What can hang from each mark
Q951: Q297
Q961: Q570 Q667
Q280: Q297
Q852: Q667 Q961
Q570: Q667 Q852
Q667: Q961
Q297: Q280 Q570 Q667 Q951

Known rows, with every way that one mark hangs from another
Q570(Q667(Q961) Q852): [ 0.04 -0.55  2.56  2.26  0.33 -1.32  0.01  1.47  0.77 -1.87 -1.81  1.30
  5.37 -2.73  2.81 -0.46  1.33 -2.15 -0.04 -0.94  0.65 -2.50  0.48]
Q852(Q667(Q961)): [-0.70  0.57  0.62  1.50 -2.26  1.12 -1.51  0.47  2.77 -2.01 -0.30  1.25
  2.33 -1.09  1.03 -1.16  0.19  0.41  0.17  0.13  0.16 -1.95  0.31]
Q852(Q667(Q961(Q570))): [-0.45  0.71  0.56  1.63 -2.17  1.13 -1.85 -0.87  1.86 -0.45  0.10  0.81
  3.38 -2.08  2.21 -1.27  1.27 -1.34  0.29 -1.56  0.58 -2.88 -0.35]
Q570(Q667 Q852): [-0.10 -0.86  2.33  1.12  0.55 -0.82  0.46  1.47 -0.88 -0.67 -1.40  0.10
  3.05 -2.78  2.13  0.54  0.64 -1.96  0.71 -0.57  0.68 -1.20  0.83]
Q961(Q570(Q852) Q667): [-1.48  1.19 -1.54  0.09  0.21  0.83 -1.59 -0.68  0.33  1.98 -0.41 -1.08
  3.15 -4.12  2.18  0.19  0.30 -4.01  1.21 -3.03  1.59 -1.83 -1.43]
Q951(Q297(Q280 Q667(Q961(Q570)))): [ 2.50 -0.22  1.49  2.15  2.03 -0.92 -1.23  1.09  0.99 -1.51 -0.86  2.64
  1.74 -1.42  0.99 -5.11  5.46 -2.34 -1.61  1.96  1.82 -1.79 -2.34]
Q297(Q280 Q570 Q667(Q961)): [ 0.56  0.10  2.27  3.24  2.56 -0.83  0.29  2.17  1.81 -0.64 -2.62  3.32
  0.98  1.28  1.97 -4.19  5.38  2.86 -2.53  2.98  0.61 -0.52 -1.58]
Q667(Q961): [-0.04  0.32  0.33  1.17 -0.19 -0.53 -0.51  0.09  1.55 -1.22 -0.49  1.23
  2.28  0.05  0.57 -0.96  0.71 -0.14 -0.63 -0.11  0.15 -1.23 -0.08]
Q667(Q961(Q570)): [ 0.21  0.45  0.22  1.52 -0.11 -0.72 -0.81 -1.32  0.78  0.44  0.09  0.62
  3.41 -1.01  1.99 -1.06  1.82 -1.96 -0.64 -1.80  0.53 -2.16 -0.82]
Q280(Q297(Q951)): [-1.31 -0.95  1.69 -0.06  3.88  1.91  0.30 -1.37 -0.65  1.23 -2.98 -0.11
  0.62  0.09 -0.27 -0.97  0.01 -1.36  0.33  2.29 -0.52 -0.57 -0.73]
Q951(Q297(Q667)): [ 1.34 -1.87  0.01 -0.87  1.61 -0.51 -0.72  1.24  0.08 -2.22 -0.40  1.41
 -0.72  0.09 -0.79 -2.32  2.18 -0.71  0.33  1.70  1.23 -0.16 -0.51]
Q280(Q297(Q570)): [-1.20  0.12  1.69  1.07  2.58  1.66  0.65 -0.91 -0.04  0.79 -1.42  0.30
  0.46  0.37  0.89  0.98  1.55  0.98 -0.71  0.87  0.51 -1.39  0.38]
Q297(Q667 Q951): [-0.58 -2.37  0.83 -0.74  3.61 -0.33  0.36  0.57 -0.77  1.09 -3.36  1.24
 -0.27  1.64  0.08 -3.30  1.93 -0.05  0.30  2.73 -0.59  1.18 -1.73]
Q667(Q961(Q570(Q852))): [ 0.01  0.53 -0.07  1.64  0.06 -1.28 -0.86 -0.32  0.30  0.12 -1.10  0.45
  4.91 -3.45  3.06 -1.15  1.61 -3.12 -0.51 -2.58  0.31 -2.21 -0.94]
Q280(Q297): [-1.21  0.46  1.39  0.05  1.53  1.45 -0.36 -1.23  0.32 -0.08 -1.15 -0.12
  0.43 -0.41 -0.69  0.71  0.15 -0.95  0.15  1.33 -0.23 -1.12  0.37]
Q951(Q297): [ 1.61 -0.85 -0.59 -0.19  0.55  0.30 -0.31  0.54 -0.19 -2.00  1.28  0.27
 -0.12 -0.88 -0.50 -0.68  0.23 -1.22  0.32 -0.16  1.44 -0.64  0.12]
Q280(Q297(Q570 Q667(Q961))): [-1.69 -0.61  2.59  1.63  3.49  0.57 -0.33 -0.21  1.91 -0.70 -3.48  2.73
  2.18  1.39  1.45 -1.53  4.08  1.28 -1.45  2.38  0.56 -2.08 -0.39]
Q951(Q297(Q570(Q667 Q852))): [ 1.54 -1.85  2.00  1.81  2.27 -0.36  1.18  2.30 -1.47 -1.91 -0.50  1.00
  2.94 -2.90  3.04 -0.09  2.17 -1.14  0.31 -1.16  2.87 -2.25  0.82]
Q280(Q297(Q667 Q951)): [-1.58 -1.95  2.34 -0.60  4.97  1.34 -0.10 -0.63 -0.30  1.12 -4.63  1.11
  0.00  1.16 -0.48 -2.44  2.05 -0.94  0.29  4.00 -0.69 -0.03 -1.34]
Q961(Q570): [ 0.23  0.29  0.03  0.26  0.07 -0.12 -0.31 -1.48 -0.68  1.66  0.48 -0.38
  0.88 -1.11  1.20 -0.22  1.06 -1.85  0.03 -1.49  0.56 -0.83 -0.62]
Q961(Q570 Q667): [-1.40  1.31 -1.27 -0.07  0.02  1.47 -1.69 -1.86  0.92  2.18  0.76 -0.82
  1.49 -1.85  1.12  0.33  0.58 -3.06  0.75 -2.12  1.75 -1.66 -1.34]
Q852(Q961): [-1.38 -1.91  1.03 -0.43 -0.19 -0.37 -1.46  0.36 -0.12 -1.11  0.34 -1.03
 -0.19 -0.94  0.77 -1.57  0.35  1.02  0.91 -0.68 -0.16  0.70 -1.36]
Q280(Q297(Q570(Q852))): [-1.36  0.13  1.47  1.20  2.77  1.06  0.66  0.06 -0.48  0.64 -2.63  0.28
  1.95 -1.84  2.13  0.77  1.15  0.00 -0.18 -0.23  0.40 -1.48  0.36]

Rows
[ 0.96  0.62  1.92  2.52  1.48 -1.17 -0.94  0.54  1.36  0.44 -1.99  2.36
  1.86 -0.53  1.59 -4.42  5.30 -0.99 -1.83  2.06  0.35 -1.09 -2.27] : Q297(Q280 Q667(Q961(Q570)))
[-0.63  0.47  0.02  0.71 -1.78  0.79 -1.38 -0.01 -0.24  0.51 -0.60 -0.48
  2.51 -4.52  2.62 -0.47  0.35 -2.41  1.32 -2.29  0.32 -1.81 -0.19] : Q961(Q570(Q852(Q667)))
[ 1.05 -0.40  1.81  2.53  3.86  0.78  2.02  1.23 -1.21  2.08 -2.36  1.15
 -0.53  0.73  1.67 -3.37  2.99  2.22 -1.39  2.47  0.07  0.65 -1.93] : Q297(Q280 Q570 Q951)
[-0.83 -2.43  3.40  0.73  0.24 -0.67 -1.30 -0.74 -1.23  0.16  0.67 -1.03
  2.41 -2.50  2.85 -0.92  2.14 -1.55  1.26 -2.04  1.17 -1.29 -1.29] : Q852(Q961(Q570(Q667)))
[ 0.77 -0.94 -0.39  1.16 -0.22  1.46 -0.27  2.30 -0.07 -2.36 -0.08  0.70
  1.53 -3.51  2.36 -0.96  0.91  0.24  1.06 -1.25  2.00 -1.93  0.63] : Q951(Q297(Q570(Q852(Q667))))
[-1.29 -2.59  3.12  0.63  0.26 -1.21 -0.88  1.79 -1.01 -1.80 -1.09 -0.93
  2.89 -3.61  2.78 -0.98  0.81 -0.86  1.55 -1.55  0.52 -0.61 -0.77] : Q570(Q667 Q852(Q961))
[ 2.57 -0.79  1.26  0.80  1.93 -0.41 -0.43  2.35  0.34 -2.00 -1.01  1.91
 -1.64 -0.55 -1.01 -4.10  3.75 -0.31 -0.81  3.73  1.16  0.25 -1.27] : Q951(Q297(Q280 Q667))
[ 2.65  0.10  0.92  2.36  1.87  0.59  0.97  2.04 -0.46 -1.26  0.57  1.26
 -1.13 -0.75  0.83 -2.34  2.95  1.32 -1.42  1.52  1.95 -0.51 -0.71] : Q951(Q297(Q280 Q570))
[ 0.59 -1.18  2.61  3.03  4.81 -0.45  1.12  2.01  0.60  0.59 -4.52  3.41
  1.17  1.69  2.17 -5.79  5.42  2.29 -2.18  4.06  0.15  0.16 -2.69] : Q297(Q280 Q570 Q667(Q961) Q951)
[-1.78 -1.97  2.91  1.61  5.94  1.05  0.36 -0.33  0.87  0.50 -5.25  2.78
  2.33  1.94  1.84 -3.26  4.10  0.81 -1.09  3.31  0.20 -1.43 -1.58] : Q280(Q297(Q570 Q667(Q961) Q951))
[-2.87 -3.12  2.70  0.56  4.88  1.15 -0.11  0.18 -1.48  0.68 -4.02 -0.83
  2.09 -2.57  3.05 -2.45  1.48  0.56  0.85  0.09 -0.19 -0.42 -2.20] : Q280(Q297(Q570(Q852(Q961)) Q951))
[ 0.18 -0.56  2.07  1.39  0.70 -0.95  0.23  0.08 -1.72  1.01 -1.10 -0.37
  3.95 -3.75  3.46  0.40  1.65 -3.73  0.63 -2.07  1.12 -1.94  0.08] : Q961(Q570(Q667 Q852))
[-1.76 -2.30  2.69  0.29  6.05  1.42  0.92 -0.37 -0.69  1.77 -4.72  1.63
  0.12  1.93  1.15 -2.45  3.28  1.13 -0.42  3.37  0.15 -0.26 -1.39] : Q280(Q297(Q570 Q667 Q951))
[-2.63 -0.75 -0.17 -0.45 -0.18  0.98 -2.91 -1.35  0.79  1.17  1.19 -1.84
  1.37 -2.84  1.74 -1.18  0.91 -1.88  1.57 -2.91  1.71 -1.02 -2.72] : Q852(Q961(Q570 Q667))
[ 2.89 -0.88  3.46  3.24  2.39  0.58  1.55  2.56 -0.84 -1.59  0.26  1.57
  0.45 -1.10  1.83 -1.75  3.83  0.49 -1.08  1.70  2.95 -1.63 -0.01] : Q951(Q297(Q280 Q570(Q667)))
[ 2.31 -0.99  1.49  1.73  3.24 -0.17  0.44  2.62 -0.06 -1.23 -1.11  2.58
 -1.62  0.23  0.51 -3.98  5.10  1.71 -1.58  3.14  1.97 -0.05 -1.21] : Q951(Q297(Q280 Q570 Q667))
[ 1.06 -0.81  4.49  4.63  4.09  0.14  2.00  1.72 -0.04  0.21 -3.05  2.52
  3.24  0.44  3.30 -3.65  4.36  1.14 -1.84  2.47  1.10 -1.60 -1.37] : Q297(Q280 Q570(Q667(Q961)) Q951)
[-1.49 -1.52  2.49  0.86  4.76  0.72 -0.99 -1.91  0.51  1.48 -4.60  1.81
  3.38  0.17  1.48 -3.60  3.82 -3.11 -0.48  2.33 -0.08 -2.09 -2.20] : Q280(Q297(Q667(Q961(Q570)) Q951))
[ 1.05  0.33  4.29  4.74  1.81 -0.24  1.33  1.85  0.96 -0.84 -1.45  2.44
  2.95 -0.30  3.09 -1.87  4.39  1.56 -2.03  1.60  1.56 -2.22 -0.20] : Q297(Q280 Q570(Q667(Q961)))
[-3.13 -0.99 -0.36 -0.48 -0.19  0.47 -2.51  0.97  1.31 -0.67 -0.48 -1.66
  1.86 -4.19  1.62 -1.18 -0.46 -1.30  2.10 -2.28  0.85 -0.38 -2.21] : Q570(Q852(Q961(Q667)))
[ 1.06 -1.34  4.25  3.47  4.16  0.73  2.44  1.72 -1.74  1.69 -2.73  1.30
  0.81  0.39  2.64 -2.58  3.68  1.33 -0.99  2.69  1.07 -0.26 -1.27] : Q297(Q280 Q570(Q667) Q951)
[ 0.69 -0.93  2.48  2.20  3.77 -0.63  0.17  1.74  1.02  0.02 -4.28  2.88
  1.08  0.99  0.74 -5.95  4.07  0.40 -1.53  4.46 -0.54  0.41 -2.87] : Q297(Q280 Q667(Q961) Q951)
[-2.08 -1.77  1.03  0.06 -2.10  0.47 -2.37  1.65  0.61 -2.26 -0.76 -1.10
  1.36 -4.38  2.25 -2.01 -0.42  0.42  2.17 -1.45 -0.36 -0.39 -0.90] : Q570(Q852(Q667 Q961))
[-0.37 -1.58  0.18  1.19  3.67 -0.01  1.71  1.16 -2.00  1.75 -3.07  0.48
  1.87 -1.05  2.94 -1.80  1.06  0.33 -0.05 -0.33  0.09  0.24 -1.10] : Q297(Q570(Q852) Q951)
[-1.33 -1.19  1.93  0.91  4.91  2.27  1.26 -1.10 -1.18  1.96 -3.22  0.52
  0.62  0.85  1.31 -0.85  1.56  0.74 -0.26  1.73  0.16 -0.84 -0.61] : Q280(Q297(Q570 Q951))
[-1.55 -1.41  1.33  0.01 -2.11  1.16 -2.74 -0.71  0.18 -0.20  0.97 -1.27
  0.75 -3.11  2.19 -1.81  1.03 -0.21  1.75 -2.15  0.41 -0.94 -1.60] : Q852(Q667 Q961(Q570))
[-0.75 -2.73  0.87  0.54  4.85 -0.74  1.22  1.71 -1.51  1.53 -4.65  1.56
  1.28 -0.15  2.88 -3.22  3.11  0.97 -0.10  1.35  0.09  0.66 -1.87] : Q297(Q570(Q852) Q667 Q951)
[ 0.58 -0.68  0.05  2.39 -0.41  0.90 -0.78  2.27  1.61 -3.54 -0.53  1.78
  3.92 -3.61  3.08 -1.99  1.49  0.11  0.18 -1.42  2.03 -3.13  0.37] : Q951(Q297(Q570(Q852(Q667(Q961)))))
[-0.16 -0.80  3.13  3.19  1.31 -0.41  0.94  0.68  0.77 -0.84 -0.74  2.04
  3.88  0.34  3.28 -0.29  2.95  0.96 -1.10 -0.50  1.76 -2.54  0.64] : Q297(Q570(Q667(Q961)))
[ 0.80 -0.61  2.19  2.37  3.85 -0.72 -0.12  0.36  0.24  1.58 -3.72  2.40
  2.10 -0.10  1.98 -6.14  5.21 -1.42 -1.62  3.01 -0.04 -0.52 -3.62] : Q297(Q280 Q667(Q961(Q570)) Q951)
[ 0.82 -0.55  1.50  2.67  4.04  0.08  2.16  2.27 -1.86  1.80 -3.60  0.86
  0.96 -1.63  2.83 -3.43  2.58  1.06 -1.08  1.52  0.10  0.61 -1.94] : Q297(Q280 Q570(Q852) Q951)
[ 0.73 -1.22  2.13  0.92  3.86 -0.05  0.56  1.85 -0.47  1.08 -3.81  1.77
 -1.25  0.98  0.00 -5.04  3.46  0.73 -0.72  4.74 -0.61  1.53 -2.57] : Q297(Q280 Q667 Q951)
[ 0.44 -1.51  2.02  2.21  5.24 -0.64  1.62  2.95 -1.53  1.64 -5.21  2.18
  0.43 -0.62  2.66 -5.02  4.60  1.49 -1.18  3.25 -0.09  1.27 -2.68] : Q297(Q280 Q570(Q852) Q667 Q951)
[-1.67 -0.99  1.88  0.56  3.87  0.43  0.19  0.72 -0.08  0.35 -4.24  1.40
  1.49 -0.90  1.93 -0.79  3.29  0.35 -0.31  1.77  0.27 -0.91 -0.30] : Q280(Q297(Q570(Q852) Q667))
